Each row was made from one small tree. The marks that hang from a mark follow it in brackets, in the order of their numbers. Every link used is in the known rows. Write each row's tree.
Known rows:
K_288[K_89 K_328[K_83 K_445]]: [ 16.6 -40.3 -10.2  -6.7   2.7   4.1  -8.4   5.2  23.5 -20.2  10.9  25.4
  17.5  31.1  -6.5 -14.0  -3.5  40.0   0.7  -2.5  39.8 -15.4  -8.0 -28.5
 -29.9]
K_445[K_328[K_83 K_645]]: [ 25.0  -8.7 -25.4  -9.8   0.6   2.7 -14.9  19.6  -4.6 -32.2   5.3   7.5
   8.4  24.8  13.2 -13.6   9.8  32.2   4.4  -1.7  51.4   5.2   3.9 -22.4
 -28.8]
K_645[K_228[K_213]]: [ 43.5  10.1   2.5  -0.8  17.8  -1.9  32.2 -15.6  16.8 -11.0  11.2  20.6
 -19.0  -7.1 -11.5  -6.2  -5.1  16.2 -15.1   8.1  12.5  -8.0  -7.5   1.0
  12.5]
K_288[K_89 K_328[K_645]]: [ 19.5 -20.5  -7.0 -15.7  -0.6  -2.4   0.9  10.5  -0.8 -16.1  -8.5  17.9
   1.3  28.5   4.1  -8.2  -1.5  36.3  -9.6  -8.0  11.6 -15.3  -9.5 -33.2
 -36.6]
K_328[K_83 K_445 K_645[K_75]]: [ 14.5  -9.3 -14.6 -10.8  20.3  16.2 -14.9  15.7   4.4 -43.0  18.7  16.8
  26.0   8.2 -19.3 -24.4   5.9   4.7  -2.9   2.3  62.8   5.2   7.8 -31.8
 -53.5]
K_213[K_228[K_645[K_75]]]: [ 25.7   2.3   3.8  -2.7   1.6   1.2   6.9  -4.8  -1.5 -32.9  -9.5  17.6
 -15.8  -3.1 -12.2  19.9  -2.0  -6.3 -28.1   7.4  19.7   5.7  22.7 -28.3
  -8.4]
K_288[K_89]: [ 12.4 -25.4   0.6 -22.9  -7.3   0.8  19.7   3.9   1.0 -15.8  -7.3  13.5
   1.7  16.2 -12.2   0.8  15.2  23.5  -7.6  -5.9   4.9 -17.5  -8.6  -8.5
  -9.2]
K_645[K_75]: [ 15.7 -12.3  -3.5  -7.2  19.8   8.7  19.9   5.7  -9.2 -31.4  -3.3  18.1
   1.8   5.8 -25.9  -1.3   4.2   0.1 -20.1   3.7  18.0  -3.2   3.8 -10.5
 -19.0]
K_75[K_645[K_228 K_328]]: [ 16.4 -10.4   9.4  -1.7 -14.7 -17.9  14.2 -27.4 -12.6  -7.0  -0.4  11.1
 -20.5   6.3 -21.2  -5.9 -20.4  13.8 -14.5  15.4  35.4  -5.6   4.3 -19.3
  -4.5]
K_89[K_288]: [ 18.5 -15.4   2.8 -13.9   9.1  -4.0  13.3  -6.9   7.2 -18.5 -15.0  10.5
   6.1   3.8 -19.7 -17.5   7.8  17.0 -10.5  -4.3  11.4  -6.5  -3.2  -3.3
 -12.1]
K_213[K_228[K_645[K_75 K_328[K_83]]]]: [ 28.3  -6.1  -4.0   3.8  -1.4   0.9 -12.4 -14.1  -7.5 -38.1  -9.0  19.1
 -23.0   8.4 -15.5  16.5  -0.9  14.1 -20.3  23.4  66.6  16.6  29.4 -45.9
 -12.8]
K_328[K_83 K_288[K_89] K_645]: [ 17.9  -9.9 -10.2 -25.1  -9.4  14.5  -6.9  25.1   6.5 -29.3  -5.2   7.4
  20.3  21.5 -11.1 -25.0  17.0  23.1   9.7  -8.2  42.9 -11.6  -9.4 -27.6
 -34.0]
K_228[K_645[K_75]]: [ 15.0  -3.5   1.5  -5.0  12.9  -1.9  14.0   1.3  -9.8 -35.4  -7.5  15.8
   0.4  -3.1 -17.4   6.8  -0.5  -3.1 -27.0  -4.4  21.1   2.4  17.6 -28.9
 -22.3]
K_288[K_89 K_328[K_83 K_445 K_645]]: [ 20.0 -30.1 -14.7 -10.6   0.9   3.7 -19.5  14.2  15.9 -23.8  12.4  20.6
  20.7  30.6   2.5 -24.8  -1.5  42.0   3.6  -3.4  48.0 -10.5  -4.0 -41.5
 -52.8]
K_213[K_228[K_645[K_75 K_328]]]: [ 27.9  -0.7   7.2  -1.0  -3.5  -6.8   5.1 -14.2 -10.8 -27.3 -14.1  14.4
 -22.4   9.6 -18.5  23.1   1.9  11.1 -25.9  20.1  39.7  10.8  26.4 -41.0
  -7.3]
K_328[K_445 K_645[K_75]]: [ 12.8  -5.1  -3.8 -16.0  17.9   7.1   2.8  15.1   0.9 -33.4  15.9  14.2
  26.4   8.0 -24.6 -18.6   7.5  -1.8  -9.2   0.1  33.3  -0.6   4.5 -28.8
 -50.9]
K_645[K_228[K_213] K_328]: [ 44.7   5.5   5.0   0.5  12.3 -11.1  27.5 -25.8   7.1  -5.1  12.9  17.1
 -26.5   9.2 -18.9  -1.7  -4.4  32.9 -14.5  21.2  28.3  -3.5  -4.3 -10.1
  13.7]
K_406[K_328[K_83 K_645[K_228]]]: [ 31.9  -7.5 -11.1  -9.0  14.0  21.5 -32.2  -4.3   1.1 -32.7  10.6   9.4
  -5.8   9.5  -5.4 -17.5 -11.1   6.1  -1.8   5.8  54.0  -5.8   0.6 -23.8
 -21.3]
K_645[K_75 K_328]: [ 17.5 -17.0  -2.8  -6.2  16.3  -0.2  16.2  -6.9 -17.8 -24.1  -4.3  15.4
  -6.6  21.3 -35.1   3.2   1.6  14.6 -17.2  16.9  37.3   0.1   7.2 -25.1
 -19.9]
K_445[K_328[K_288[K_89]]]: [ 24.0 -16.0 -15.2 -25.0 -15.1  -2.2  18.1  14.6   5.4 -11.1 -10.6   6.0
  19.5  35.9  -9.1  -1.6  19.6  31.4   2.5  -6.1  19.1 -18.9  -7.8 -12.8
 -13.6]
K_445[K_328[K_83 K_645[K_228]]]: [ 31.1  -1.6 -24.8  -8.4  10.2  -1.6 -18.4  -3.2   2.1 -22.9   6.4   8.8
  -2.9  15.5  16.1 -16.5   0.2  18.5  -1.0   6.0  60.9   2.9   6.1 -15.1
 -20.0]
K_328[K_288]: [ 26.6  -1.4  -0.6 -13.6  -1.8   4.3  21.2  13.0   2.3 -18.8   0.3   2.7
  13.8  12.8 -27.8 -19.8   4.9   3.6   1.4   0.1   8.9  -6.9 -11.2 -12.5
  -8.3]
K_75[K_645[K_228[K_213] K_328[K_83]]]: [ 36.3   1.4   0.8  11.5  -7.2  -8.2  13.6 -23.9   3.7 -17.2  11.4  25.8
 -28.9   2.7 -12.1 -11.0 -17.9  35.3  -8.7  19.5  57.4  -2.2   6.2 -22.2
   1.7]
K_445[K_328[K_83 K_288 K_645[K_75]]]: [ 26.8   4.4 -30.0  -9.0  11.0  15.7 -11.5  26.5  -4.8 -41.5  -2.5  11.1
  26.5  25.8  -9.6 -17.7  10.8  12.2   0.4   3.5  63.8   2.7   7.8 -30.7
 -44.6]

Which tree is each row?
[ 15.5 -24.1  -9.7  -2.2  18.1   5.9  -4.6  -1.7  -0.8 -33.8  17.4  17.8
  13.7  22.1 -36.8 -13.0   2.9  19.5  -4.1  17.2  75.9   6.5  10.2 -31.7
 -32.0] => K_645[K_75 K_328[K_83 K_445]]
[ 15.8  -7.3   3.6  -3.2   7.4  -8.0  11.5  -6.5 -22.0 -29.4  -9.4  15.5
  -7.6  10.6 -23.8  10.9  -0.4  11.8 -26.0   8.9  40.2   4.6  19.9 -40.3
 -21.5] => K_228[K_645[K_75 K_328]]
[ 29.2 -10.4  -6.7  -7.6  -4.1   6.1   0.7   5.4  -3.9 -21.1   2.8   2.9
   8.6  28.0 -34.6 -22.0   5.0  27.7  10.9  14.9  55.6   2.3  -2.6 -28.8
  -6.6] => K_645[K_328[K_83 K_288]]
[ 23.2  -5.1  -8.8 -15.3  12.8   3.6 -19.8  -4.4  19.0 -27.8  27.3   9.0
  12.0  -0.4  -8.1 -31.9  -4.1   3.1   2.4   3.4  58.5   0.1  -0.7 -19.2
 -26.7] => K_328[K_83 K_445 K_645[K_228]]
[ 24.1 -10.6 -26.3 -24.7 -14.7   7.1 -11.4  26.6   4.8 -24.7  -7.4   7.2
  25.1  37.0   3.6 -16.8  20.7  37.2  12.5  -8.5  53.9 -12.1  -2.2 -28.4
 -37.4] => K_445[K_328[K_83 K_288[K_89] K_645]]
[ 30.2  -5.2  -0.9  -6.2  25.2 -10.7 -10.5 -22.2  23.4 -13.5   4.0  13.9
  15.3   6.9  -5.5 -33.9 -18.0  14.3 -11.8   1.4  31.4 -11.6   1.0 -23.7
 -41.0] => K_89[K_288[K_328[K_445 K_645[K_228]]]]
[ 33.7  -7.4   1.4  -1.6 -16.9  -5.5 -13.0 -10.2  -3.5 -24.1  -3.5  10.1
 -23.6  11.0  -3.5   8.3  -2.1  29.7 -11.6  20.5  57.0  13.0  20.1 -42.2
   4.9] => K_213[K_228[K_645[K_328[K_83]]]]
[ 39.4   4.5   8.9   0.0  -5.5 -14.6  26.5  -1.7  -4.5 -16.0   2.0  14.7
 -16.7   8.7  -9.5   6.5   1.9  43.6 -15.3   7.6  25.6   3.2   7.9 -35.7
  -0.8] => K_228[K_213 K_645[K_328]]
[ 36.9 -13.7 -10.8  -8.7   1.2  29.4 -16.3  19.3   0.2 -31.5   2.9   7.4
  17.1  24.4 -29.4 -18.9   1.5  13.0  10.7   7.2  43.1  -7.1  -8.1 -25.3
 -13.8] => K_406[K_328[K_83 K_288]]
[ 19.7 -21.0  -9.5 -22.5  -8.4  14.2   5.1  15.4  11.4 -24.9  -6.0  11.1
  15.2  18.8 -20.4 -17.6  15.5  23.0   7.4  -4.3  36.0 -12.4  -7.9 -19.2
 -13.2] => K_328[K_83 K_288[K_89]]
[ 25.7 -18.0 -12.4 -23.3 -13.9  32.6 -26.0  25.7   3.3 -32.8  -6.5   7.1
  22.9  33.0 -16.3 -20.2  13.8  25.0  14.9  -5.5  47.3 -21.2  -6.7 -38.5
 -38.3] => K_406[K_328[K_83 K_288[K_89] K_645]]
[ 37.0   9.5   9.2  -8.6 -23.0  -8.5   5.8  -5.9  -4.1 -15.7  -9.8  -0.3
  -9.3  14.8 -20.5   3.0   0.6  16.3  -8.2  16.0  29.1   7.1  12.4 -43.8
   4.8] => K_213[K_228[K_645[K_328[K_288]]]]
[ 28.7  -0.2 -19.3   8.9  36.4   9.9 -18.1 -11.1   1.1 -34.8   1.2  29.1
  -6.2  10.2  -4.6 -13.4 -25.4   3.2 -20.4  10.4  57.5   0.6   6.8 -31.3
 -40.5] => K_288[K_328[K_83 K_645[K_75 K_228]]]
[ 25.4   2.4  -8.1   0.4  40.8  -4.4  -4.5 -28.2   4.8 -25.8 -17.0  27.2
  -1.8   0.7  -9.1 -18.3 -18.9   1.1 -28.4   4.7  35.1  -7.6  10.3 -23.9
 -46.5] => K_89[K_288[K_328[K_645[K_75 K_228]]]]
[ 39.8   7.6  -0.9   5.2  28.0  -2.7  29.3 -27.8  -0.7 -16.1   7.2  26.1
 -24.4   4.8 -29.1   6.8  -6.8  20.5 -24.6  23.6  39.9   0.2   7.4 -14.5
  -1.3] => K_645[K_75 K_228[K_213] K_328]
[ 37.5   5.1 -13.5 -10.0   8.6  25.9 -30.0   5.3   4.9 -29.8   7.0   4.0
  10.1  13.2 -17.6 -28.1  -7.8   1.3   9.2   8.4  54.5  -9.2  -3.8 -30.8
 -23.1] => K_406[K_328[K_83 K_288 K_645[K_228]]]
[ 22.6  -9.5 -16.9   4.0  31.5   7.3 -19.3  -1.8   3.1 -42.3 -16.8  29.0
  13.3  14.4  -9.9 -22.2  -9.0  23.1 -17.3   2.9  54.5   1.7  13.8 -34.9
 -55.9] => K_89[K_288[K_328[K_83 K_645[K_75]]]]
[ 43.1  19.0   0.0  -7.1  17.1  -1.7  17.5  -5.6  11.7 -13.6  15.5  14.7
 -14.3  -7.0  -0.7 -12.7  -2.8  16.3 -13.6   3.6  18.1  -4.8  -5.8  -8.1
  -6.5] => K_328[K_645[K_228[K_213]]]
[ 21.5 -22.9 -22.6 -18.7 -14.5   6.3   0.3  15.9  10.8 -20.6 -10.0  11.0
  19.8  35.4  -5.7 -10.5  20.6  35.1   8.7  -3.2  44.8 -16.1  -3.3 -15.6
 -15.0] => K_445[K_328[K_83 K_288[K_89]]]
[ 17.9 -12.3   1.0  -5.1  22.7  -5.9   9.8 -28.4   1.8 -18.3  14.7  15.1
   1.5  10.5 -37.2  -3.9  -6.8   1.4 -15.9  21.7  53.4  -4.1   7.9 -19.6
 -20.1] => K_645[K_75 K_228 K_328[K_445]]
[ 31.3  -6.8 -11.1   0.9  23.0  -2.2 -25.6  -6.6  18.2 -23.1  23.1  17.1
   8.4  12.3   1.9 -31.3 -21.3  16.5  -2.8   7.1  57.4  -0.4  -3.9 -33.1
 -33.8] => K_288[K_328[K_83 K_445 K_645[K_228]]]
[ 28.2 -25.2  -9.3   5.9  13.5   2.4 -10.5   7.1  16.9 -24.6  19.3  19.0
  17.8  20.8 -11.0 -20.9 -13.6  27.9  -2.6   3.7  43.1  -1.0  -6.0 -27.1
 -26.6] => K_288[K_328[K_83 K_445]]
[ 32.0  10.9   5.7   5.6  -4.8  -8.0  32.9 -15.8   9.5 -10.6   9.6  25.1
 -22.5 -12.4  -9.8  -9.2 -16.1  13.6 -18.4   3.5  10.8 -11.4  -2.6  -6.4
   3.0] => K_75[K_645[K_228[K_213]]]
[ 30.1  -8.3  -2.1 -13.3  11.4  11.8 -20.0  -5.2   9.2 -20.6  23.7   1.3
  13.4   9.4 -15.4 -20.3  -5.4  -0.1  -1.3   4.0  37.0 -13.8  -4.2 -26.1
 -30.2] => K_406[K_328[K_445 K_645[K_228]]]
[ 33.4  -3.8  10.7  -6.1 -19.1 -14.9   4.2 -11.3  -7.6 -15.6  -9.4   5.6
 -25.3  12.1  -8.7  14.8  -1.6  22.4 -15.6  16.4  28.5   8.8  17.3 -39.4
   4.4] => K_213[K_228[K_645[K_328]]]
[ 29.4  -4.3  -5.8 -26.7  -4.6  19.6 -11.1  -1.5   3.5 -18.2  -5.8   3.6
   7.9  20.5 -17.9 -15.4   5.6   4.6   1.8  -1.3  28.2 -29.0  -8.9 -25.4
 -24.6] => K_406[K_328[K_288[K_89] K_645[K_228]]]
[ 31.4   1.4  13.2   5.6 -11.8 -19.2  28.5 -24.9  13.2  -2.7  24.6  22.0
 -11.3   1.5 -21.7 -16.1 -15.4  28.7  -9.4  14.5  36.5  -7.7   0.1 -23.3
  -7.9] => K_75[K_645[K_228[K_213] K_328[K_445]]]
[ 27.5 -14.9 -13.1   1.8  12.0   3.4 -21.9  17.6  11.7 -28.6  20.0  13.5
  20.1  24.1  -1.3 -27.7 -13.1  29.9   2.7  -1.0  50.0  -0.1  -4.7 -40.2
 -46.9] => K_288[K_328[K_83 K_445 K_645]]
[ 26.4 -16.4 -11.9  -1.8  16.2   0.9 -24.2   4.0  21.5 -28.9   5.1  16.9
  27.5  17.0  -5.2 -38.7  -6.7  33.8   0.1  -1.6  51.2  -3.3   1.3 -35.1
 -53.1] => K_89[K_288[K_328[K_83 K_445 K_645]]]
[ 28.7 -12.8 -11.7   1.1  17.8   1.7 -21.5   1.3   9.1 -31.0 -12.9  19.3
   8.4  17.0  -1.0 -30.6  -7.8  37.3  -6.8  -3.5  43.3   0.1   1.5 -31.1
 -42.7] => K_89[K_288[K_328[K_83 K_645]]]
[ 33.6   6.4   3.1   7.0  10.0  -7.9  27.6  -4.3 -10.1 -26.4  -1.4  24.6
 -14.1   7.6 -19.5  15.3   2.7  30.3 -26.3  12.4  35.0   2.4  16.9 -39.8
 -17.3] => K_228[K_213 K_645[K_75 K_328]]
[ 20.6 -24.9  -6.0 -19.8 -13.3   4.9   3.3   1.5   1.1 -19.5  -6.9   7.8
   9.4  34.1 -28.6 -14.0  16.1  39.5  10.1   7.6  55.4 -10.4  -4.6 -30.9
 -14.4] => K_645[K_328[K_83 K_288[K_89]]]
[ 30.7  11.6   0.2   3.6  14.9   2.2  31.1   5.9   1.9 -31.0   0.1  27.5
  -5.9  -7.0 -12.2  10.3   2.8  13.0 -28.0  -1.3  17.1   0.5  15.1 -25.8
 -16.8] => K_228[K_213 K_645[K_75]]
[ 24.4 -26.5  -4.5  -7.2   1.5  -1.9  -5.8  -0.2   3.2 -22.2  19.8  10.2
  10.3  26.2 -24.6 -21.8   4.5  32.6   7.0  15.7  62.6   4.0   1.5 -28.5
 -18.2] => K_645[K_328[K_83 K_445]]
[ 33.5   6.0   9.7   7.7 -11.8 -16.5  31.0 -27.5  -0.4  -7.0   7.3  21.6
 -28.9   1.3 -16.0  -6.3 -15.9  29.4 -15.8  16.6  29.0  -6.3   1.3 -18.7
   3.0] => K_75[K_645[K_228[K_213] K_328]]
[ 18.7 -26.0  -4.6 -15.1  -0.3  -3.7  -3.2  11.6  12.4 -14.5   7.1  15.6
  22.4  30.7  -2.4 -16.9  -1.6  34.8  -5.8 -10.5  18.7 -17.4  -9.5 -37.3
 -51.5] => K_288[K_89 K_328[K_445 K_645]]
[ 32.8  -1.6 -15.6   5.2  24.9   1.6 -21.5  -8.6   5.3 -24.1   8.1  18.3
  -9.7  11.7   5.4 -20.2 -25.0  15.2  -8.6   8.5  45.7   0.4  -3.5 -30.0
 -24.8] => K_288[K_328[K_83 K_645[K_228]]]
[ 19.1 -27.3  -5.9 -22.3 -16.4   1.6  -1.9   5.2  16.0 -18.1  10.2   7.4
  27.5  34.5 -33.8 -24.9  15.0  37.8  14.4   9.2  62.5 -12.3  -8.1 -33.8
 -24.5] => K_645[K_328[K_83 K_288[K_89] K_445]]
[ 14.7 -20.2   1.6 -29.0 -12.3   2.7  19.5  14.9  20.9 -15.4   7.1   6.5
  33.6  20.3 -30.7 -21.0  16.8  15.7   8.0  -6.9  16.5 -21.2 -13.4 -18.2
 -22.1] => K_328[K_288[K_89] K_445]
[ 32.5  -7.7  11.9  -8.2 -21.2 -14.6   0.4 -11.1   5.5 -13.5  10.9   4.8
  -6.1  13.2 -14.0   3.8   2.5  23.8  -8.3  14.7  37.4   5.9  14.5 -41.3
  -5.6] => K_213[K_228[K_645[K_328[K_445]]]]
[ 20.5   9.3  -3.9 -18.9  12.9  10.2   7.0  23.8   5.9 -33.4  14.1   6.4
  43.1  11.9 -35.4 -29.2   9.0  -7.8  -1.3   0.1  35.3  -5.9  -0.3 -33.8
 -52.9] => K_328[K_288 K_445 K_645[K_75]]
[ 37.7  -0.3  10.3  -0.6  -7.4 -17.0  23.4   1.0   9.5 -13.4  18.9  13.3
   1.9   8.4 -14.5  -4.3   1.0  42.3  -8.3   7.2  32.7   1.1   8.3 -38.0
 -11.5] => K_228[K_213 K_645[K_328[K_445]]]
[ 26.6 -17.6  -7.8 -13.0   3.8  26.7 -33.9  22.1   6.9 -38.6  23.2   6.9
  26.8  20.7 -15.7 -28.1   3.3  20.5   9.9   0.9  57.4  -6.0  -2.1 -33.6
 -43.6] => K_406[K_328[K_83 K_445 K_645]]
[ 32.8   2.2  -5.1  10.2  12.2  -0.1  10.1  -1.5  -3.2 -37.8  -0.7  28.6
 -15.0   5.0 -17.0   7.6  -1.4  33.6 -19.6  15.7  62.6   9.4  22.2 -42.6
 -18.8] => K_228[K_213 K_645[K_75 K_328[K_83]]]
[ 23.0 -16.0  -3.6 -30.3 -15.4  21.0 -11.4  25.5  11.2 -19.9   7.9   2.2
  40.7  32.6 -26.1 -24.7  16.1  18.5  13.9  -7.6  27.8 -29.1 -13.7 -37.2
 -47.9] => K_406[K_328[K_288[K_89] K_445 K_645]]
